Each row was made from one small tree. The marks that hang from a mark follow it in brackets, in the order of their numbers. Every link used is in the known rows. Write each row's tree.
Known rows
j120[j105[j216] j938[j522 j963]]: [-15  57   2  72   4 -70 -17 -11 -26 -17   4  44 -31 -38 -35   9  39  -6
   7 -10 -55 -34  22  47  40  41 -86   9  36 -64 -67 -29 -30 -22  24  86
 -33 -15  33  -7 -15  74 -18  19  13  42  -2 -10   9 -62 -68  52   4  14
   6  13  17  -7  18]
j771[j522[j938[j963]]]: [ 18  35  -7  30  -4 -43 -21 -36  -7 -32  29  45  26 -26 -20  31  15  13
  -6  17 -40  12  67  28   7  37 -39 -20   6 -40 -16 -14 -18  14  27  43
 -51 -38   2 -16  20  33 -27  26  18  49 -36 -14  13 -53 -45  68 -28  19
   0  37  19 -56  10]
j522[j771 j938[j963[j105]]]: [ -1  49  25  36  24 -43  -7 -27 -14 -49  50  16  30   5 -26  18  28  14
   2  22 -21 -10  63  54   3  63 -17 -24  44 -16 -55  -8 -11  21  20  -5
 -35 -25   5 -23   8  21 -29  55  34  46 -44 -17  22  -2  -9  47  -4  25
  -9  20  -9 -43  -2]
j522[j771]: [  5  10  36  13  23 -38  -8 -10  -7 -10   5  34  23 -28 -18  16  23  33
  -2  -9 -35 -35  34  31   7  44  -6 -21  10 -25 -30 -16 -21  27 -18  13
 -35 -24  -3  -6   0   1 -36  31  45  39 -30   2  29 -30  -7  10  -5  30
  -9   5   1 -63   4]
j938[j522[j771] j963[j105[j120 j216]]]: [-10  72  43  15  -2 -37 -30  11 -13 -54  39  32 -12 -18 -22  11  36  47
 -15  27 -47  10  41  44   8  49 -57 -11  72 -38 -53  25 -33 -35 -60  49
  -4  -5  44  38 -58  50  18  23  37  49 -10 -17  22  -9 -22  51  17   5
   3  54  -2 -45 -10]
j105[j120 j216 j963[j938]]: [-10  -1  47 -24 -40 -53 -11 -16 -28   4  47  -6   7  -8  -5  16  34  31
  29   6 -58  15  34  10  72  33 -38 -36  33  -2 -13  65 -35 -18 -44  58
  14  19  54  61 -48  64  13  20  52  64  -6   2  44 -18 -19  32   7 -13
  10  60 -20 -69  -6]
j120[j105 j938[j522[j771] j963]]: [ -8  55 -12  86  41 -62 -36   0 -21 -39  -9  32 -12 -31 -43  10  46   7
  -1 -31 -41 -56  33  52  15  50 -51  13  35 -55 -77 -41 -15   5  39  39
 -37 -25  24 -32  10  44 -30  27  24  43 -29 -12   5 -45 -52  33  -8  31
 -19 -18  40  -4  16]
j963[j105[j120 j216] j938]: [-11  44  53 -26 -44 -54   9 -30 -37  22  66   3  -3  -9  -9  -1  26  12
   5  21 -45  17  -8  37  66  28 -15 -42  57   9 -22  42 -51   1 -34  48
  -1  20  52  44 -72  68  11  52  53  54 -10 -14  36   9 -37  29  20 -10
  28  59 -19 -38  -1]
j771[j522]: [  2  10  24   4 -26 -32 -23 -24  -3   8   8  59   9 -46 -17  17  11  22
 -11   0 -53 -13  13  33  22  19 -21 -17   4 -32  -5 -15 -32  24 -35  50
 -58 -19   8   4  -5  14 -28  29  19  50 -21 -19  19 -57 -42  34 -13  17
  -5  34  27 -69   8]
j963[j105[j120 j216] j938[j522[j771]]]: [-13  74  45  -6 -19 -27 -13   7 -17 -22  69   8  -5  -1 -26  -6  23  38
 -15  27 -42   2  -2  47  29  35  -7 -33  68   2 -44  46 -43  -4 -46  48
 -12   6  44  39 -74  73  20  43  60  40 -27 -18  31  11 -22  34  25  21
  -2  56  15 -27   1]
j105[j216 j963[j938[j522[j771]]]]: [-15  30  46  -1 -25 -21 -31   7   1 -30  46  16  -3   3 -25   2  37  42
  20  17 -56 -13  34  28  46  35 -36 -16  44 -23 -41  48 -24 -19 -27  49
 -16  14  24  39 -28  52  -7  28  36  29 -24   5  43 -24   2  28   4  37
 -28  41  23 -63  -6]
j771[j522[j938]]: [ 21   6  12  10  -6 -34 -13 -24  -5 -13  33  45  33 -26 -25  33  -1  25
 -15  14 -46  -8  27  37  11  34 -14 -25 -17 -18   5   0 -24  35   9  43
 -52 -34   2 -14   6  33 -25  22  21  44 -42 -22  15 -49 -32  53 -14  25
  -6  41  27 -74  13]
j522[j771 j938[j963]]: [ 22  38  16  35  44 -50  -2 -10  -7 -52  26  21  41 -11 -21  27  23  27
   0  11 -23 -14  89  30  -7  59 -20 -19  17 -37 -40  -8   6  15  34   2
 -38 -40 -10 -24  20  15 -29  40  38  43 -34   2  24 -22  -4  45 -18  29
  -6   7   2 -55  -2]
j105[j120[j938]]: [ -4  13  31  11  20 -68 -10 -13 -49  25   5  20  10 -45 -27  29  17  28
   1 -32 -50 -28  -7  21  53  46 -31 -26   5  -6  -6  -4 -40  17  -3  45
 -23 -28  38  -1 -32  36  -9  20  50  66 -17 -13  27 -24 -49  12   3  11
  21   8   1 -37   0]
j938[j522 j963]: [-19  42  -7  14  -8 -56 -32  -5  -6 -24  -7  60 -11 -33 -11   2   4  13
   7   5 -33 -17  36  42  38  36 -56  11  51 -51 -33 -31 -13 -36  -5  46
 -19 -44  17   1  14  15 -38  41  14  36  16 -13  17 -26 -52  50 -27  23
   6  12  18 -37  -5]
j522[j938]: [ 17   9  17   2  17 -53  16 -30 -19  -6  24  28  40 -13 -20  28  -8  14
  -4   7 -26 -22  41  33  30  50  -6 -22  -9 -10  -4  -3 -12  20  23  28
 -25 -34   0 -17   6  17 -33  35  42  37 -31  -1  17 -26 -29  36 -12  14
   6  11   3 -53  -4]
j105[j120 j216 j963[j938[j522]]]: [-15  20  32 -26 -47 -43 -28  -2 -21  -9  45  11  -9  -5  -9  10  20  41
  18   8 -60  13  19  18  73  30 -51 -15  45  -9 -15  54 -33 -43 -56  74
  18   6  61  54 -52  70  17  16  46  51  -6   3  40 -11 -34  43   9  -1
   7  65  13 -52  -6]
j120[j105[j216 j963[j938[j522]]]]: [-21  16  15  13 -42 -48 -15 -10 -13  -9  29   2 -26   1 -14  -9  33  -7
  24   8 -59 -19  23  45  67  19 -48 -14  42 -22 -49  27 -28 -17 -13  65
  -4  22  50  34 -26  76 -13  26  29  33 -12   0  28 -38 -44  46   3   4
 -19  42  22 -29  10]
j522[j938[j963]]: [ 10  28   2  23  10 -61   4 -30 -19 -29  19  28  31 -13 -14  21   5   8
   7  15 -25  -4  68  28  27  49 -29 -12  17 -28 -21 -11  -9  -3  38  27
 -27 -42   1 -22  23  19 -35  43  30  45 -19  -3  14 -29 -28  53 -24  15
  15  14  -1 -50  -1]

Which tree is each row?
[  2  48   4  28 -29 -38 -27 -47 -13 -26  50  38  15 -11 -19  17  17   1
  -4  30 -39   8  41  56  23  34 -36 -31  34 -17 -33 -16 -34  17  11  26
 -50 -24  22 -14  -2  41 -26  51  12  57 -35 -37  12 -21 -44  73 -18  13
 -10  46  17 -36   5]
j771[j522[j938[j963[j105]]]]
[-18   7   9 -25 -41 -44 -38  -9 -15 -10  28   6   0   0  -5   0   9  31
  22  -4 -48  -1  15  36  76  29 -36 -14  41   8 -16  29 -29 -35 -41  45
  18 -14  65  40 -33  53  -1  25  43  52 -10 -12  32   4 -40  39 -13   8
  -3  33  18 -42  -9]
j105[j120 j963[j938[j522]]]
[ -1  59   3  46  42 -56 -46  14 -26 -39   5  34   3 -41 -35  21  31  48
  -6 -19 -48 -23  29  26  16  59 -54   2  39 -38 -40 -14 -20 -15  -4  40
 -20 -38  32  -7 -17  44  -6  15  39  58 -19 -16  18 -15 -42  31  -5  28
   3   0  34 -20  -7]
j105[j120[j938[j522[j771] j963]]]
[-14  54  23  29   7 -67 -29   2 -35 -21  17  45 -15 -44 -29  22  27  46
  -5  -4 -54  -1  23  17  41  50 -85  -2  43 -47 -30   5 -38 -40  -4  88
 -18 -24  39  20 -40  66   6   9  33  56   6  -5  22 -33 -66  43   7   4
  29  29   9 -26  -7]
j105[j120[j938[j522 j963]] j216]
[ -1  70  36  42  34 -58 -31  21 -27 -45  24  31   0 -42 -41  31  39  58
 -10  -3 -52 -12  31  18  12  56 -68  -9  40 -56 -42  12 -31 -24 -10  67
 -28 -23  32  15 -38  62   9   6  40  47 -15  -9  21 -37 -40  36  14  18
  13  23  10 -39  -2]
j105[j120[j938[j522[j771] j963]] j216]
[-20  35  64  15  -4 -61  -3 -22 -54  22  44  13  -4 -34 -32  25  34  26
  -3  -2 -53  -9 -22  35  60  48 -38 -37  35   1 -27  20 -60  11 -34  65
 -17   2  50  24 -69  63   6  26  49  64 -20 -23  30 -13 -43  22  30 -12
  22  38 -16 -29   6]
j963[j105[j120[j938] j216]]
[ -7  67  18  85  32 -58 -29   9 -19 -43   6  26 -18 -38 -47  11  56  14
  -5 -13 -57 -50  36  41   4  50 -67   1  36 -68 -83 -16 -27  -3  31  60
 -45  -8  20  -8 -13  63 -15  19  25  38 -23  -1  15 -65 -47  40  12  26
 -11  12  27 -15  15]
j120[j105[j216] j938[j522[j771] j963]]
[-28   4   4  -9 -41 -32 -32 -15 -11   0  28  23 -12   3 -12  -8   5  11
  33  -2 -38 -16  10  46  86  27 -31  -6  44  -6 -25   6 -21 -22 -17  41
   0  -8  39  24  -3  33 -33  40  29  37  -4 -11  29  -3 -38  32 -21  33
 -21  27  34 -42  -6]
j105[j963[j938[j522]]]
[-13  -5   6  20 -34 -55  -7 -41 -22  13  23 -14  -3   1  -8  -8  35 -27
  33 -12 -49 -26  27  47  82  20 -21 -18  25  -8 -46  11 -20  18   8  23
  -1  18  49   9   0  49 -34  52  33  52 -25   0  26 -23 -38  29 -14   3
 -16  19  -1 -34  14]
j120[j105[j963[j938]]]
[-11  38  34   8   9 -57 -20   6 -33   2  19  41  -8 -46 -35  27  15  48
 -16  -8 -55  -8 -10  24  44  45 -57 -14  19 -22  -9  14 -48 -21 -26  92
 -15 -17  39  20 -56  65   4  -2  48  46  -4 -10  28 -38 -64  32  18  10
  25  35  14 -36  -3]
j105[j120[j938[j522]] j216]
[ -6  28  42 -12 -21 -30 -35  18  -6 -38  50   0   6  -3 -18   9  33  58
  13   7 -62   2  38  25  39  37 -36 -24  42  -8 -29  67 -28 -27 -48  55
   2   4  51  45 -54  64  15  15  52  42 -31   2  39 -15  -6  28  10  21
 -17  51  13 -64 -13]
j105[j120 j216 j963[j938[j522[j771]]]]
[-38  46  22  51  -2 -64 -24 -38 -43   8  13  38 -16 -26 -24  11  29 -12
  27 -15 -32 -18  -4  56  67  46 -53 -18  62 -20 -56 -43 -44   8  22  29
 -27 -12  33 -23 -11  27 -46  55  16  61  -7 -28  20 -10 -49  29  -9  16
   7   5  -1 -10   6]
j120[j938[j963[j105]]]
[ -6  50  43  23 -13 -54  13 -38 -26 -27  56  20   5  -7 -21  19  21   0
   5  40 -32  15  53  39  34  52 -47 -21  45 -31 -38   4 -26  -2  16  40
 -28  -9  15   3 -20  42 -23  44  30  46 -24  -8  23 -20 -27  66   4   4
   8  47 -21 -48   0]
j522[j938[j963[j105[j216]]]]
[-30  69  14  31   2 -33 -34  -7   0 -44  18  41 -15  -8 -23  -5  22  20
  -4  11 -27 -17  31  69  22  46 -32   2  73 -28 -61 -29 -22 -16 -20  22
 -27 -23  20   2  -9  18 -32  48  22  35 -10 -26  18  -1 -22  41 -10  33
 -19  17  17 -29  -8]
j938[j522[j771] j963[j105]]
[-26  61  22  10 -21 -20 -24  -8  -5 -16  43  30  -2   6 -29 -18  12   6
  -4  11 -29 -31 -21  76  38  33   5 -15  61  12 -50  -7 -29  13 -10   8
 -29  -1  21   1 -22  37 -33  64  41  28 -24 -20  22  13 -26  31  -1  44
 -22  20  38 -17   7]
j963[j105 j938[j522[j771]]]
[-25  13  21  49 -11 -56 -26  -9 -31  -6   4  19 -27 -24 -37  18  42   5
  18 -15 -67 -43  13  51  71  38 -75  -2  19 -41 -52   5 -33 -13 -15  80
 -11   3  48  12 -28  66 -16   0  20  44 -13  -7  27 -65 -47  37  20  -1
 -15  27  18 -26  12]
j120[j105[j216 j963] j938[j522]]
[-23  46  55  -2 -49 -42  14 -37 -27  27  57  15 -10  -5 -16  -7  20  -4
   9  27 -35  -2  -9  46  67  28 -14 -32  60   4 -37  28 -48  13 -17  46
 -19  26  30  23 -41  48 -24  64  40  39  -8 -10  34  -2 -34  31   7   7
  10  44 -13 -33   7]
j963[j105[j216] j938]
[-11  26  50  24  22 -40 -44  22 -24 -30  26  18   4 -27 -37  40  47  77
   7 -15 -66 -21  21  23  40  60 -62 -21  23 -27 -33  38 -33 -18 -53  71
  -9  -7  48  31 -55  68  18 -13  43  53 -30  -4  40 -34 -12  25  30   6
 -18  38  18 -56  -8]
j105[j120[j938[j522[j771]]] j216 j963]
[-34  62  37  -1 -52 -28  -9 -18 -15   7  51  25 -27   1 -18 -17   5  -3
  -2  27 -37  -6 -26  63  64  26 -25 -16  66   1 -42  17 -50 -11 -15  62
 -16  11  33  23 -44  57 -21  58  30  30   0 -14  30  -2 -44  43   8  24
   0  46  14 -23   2]
j963[j105[j216] j938[j522]]
[ -3  32  32  29 -17 -32 -25   7   0 -30  38   0 -12   6 -26  -5  48  10
  14   6 -62 -28  37  45  47  28 -28  -8  41 -30 -69  34 -17  -7 -15  48
 -13  22  40  32 -26  70  -1  26  39  29 -31   7  34 -37 -12  36   8  20
 -37  45  24 -44  13]
j120[j105[j216 j963[j938[j522[j771]]]]]
[-24  46  -2  47  14 -63 -45 -13 -25 -15  -7  53 -13 -38 -32  11  16  10
  10 -16 -37 -29  11  43  59  43 -68  13  40 -45 -43 -48 -28 -22  25  59
 -34 -45  20 -19   9  30 -42  29  13  42   3 -21  10 -35 -66  43 -21  39
   5  -5  33  -9   3]
j120[j938[j522 j963]]
[  4  66  53  33  15 -41   6 -22 -14 -53  60  15  24   3 -27  18  42  17
   3  34 -31   6  71  45   4  62 -26 -28  41 -29 -51  14 -19   9  11  26
 -38  -8   2  -4 -16  41 -11  43  36  43 -40  -8  28 -18   3  47  11  11
  -8  44 -20 -55  -4]
j522[j771 j938[j963[j105[j216]]]]
[ -4  45  11   4   8 -23 -24   8   2 -18  33  31   6  -9 -27  -9   6  21
  -8  -5 -32 -27   8  42  27  37   2   0  38 -14 -36  -1 -17   7   5  20
 -37 -17   7   0  -6  26 -32  51  40  22 -25   2  22  -8 -24  24 -13  59
 -17   5  41 -32   4]
j963[j938[j522[j771]]]
[-31  90  37  55  10 -37 -37   3 -22 -39  31  46 -23 -23 -45  11  47  24
   0   8 -44 -20   6  60  31  58 -64  -8  66 -44 -75 -19 -46 -13  -4  58
 -41  -9  22  -6 -33  52 -20  33  23  42 -12 -22  20 -25 -25  38  16  33
 -13  26  21 -18   3]
j120[j938[j522[j771] j963[j105[j216]]]]
[ 10  47   6  18 -23 -50 -26 -36 -24 -35  58  26  24 -14 -15  31  14  20
  -8  29 -48  27  45  40  17  39 -35 -39  34 -11 -19  13 -31  14  -9  29
 -28 -14  43  -2 -24  54   8  42  26  71 -40 -38  14 -14 -53  71  -9 -13
  10  61   9 -42   3]
j771[j522[j938[j963[j105[j120]]]]]
[  0  19  52  14   9 -68   1 -10 -48  18  24  21  15 -45 -28  39  29  41
  -4 -19 -56 -18   6   6  45  46 -44 -27  10 -22  -8  24 -45   5 -16  80
 -23 -14  39  20 -51  55   7   4  50  59 -11   2  31 -37 -42  20  20  -2
  25  30 -13 -46   1]
j105[j120[j938] j216]
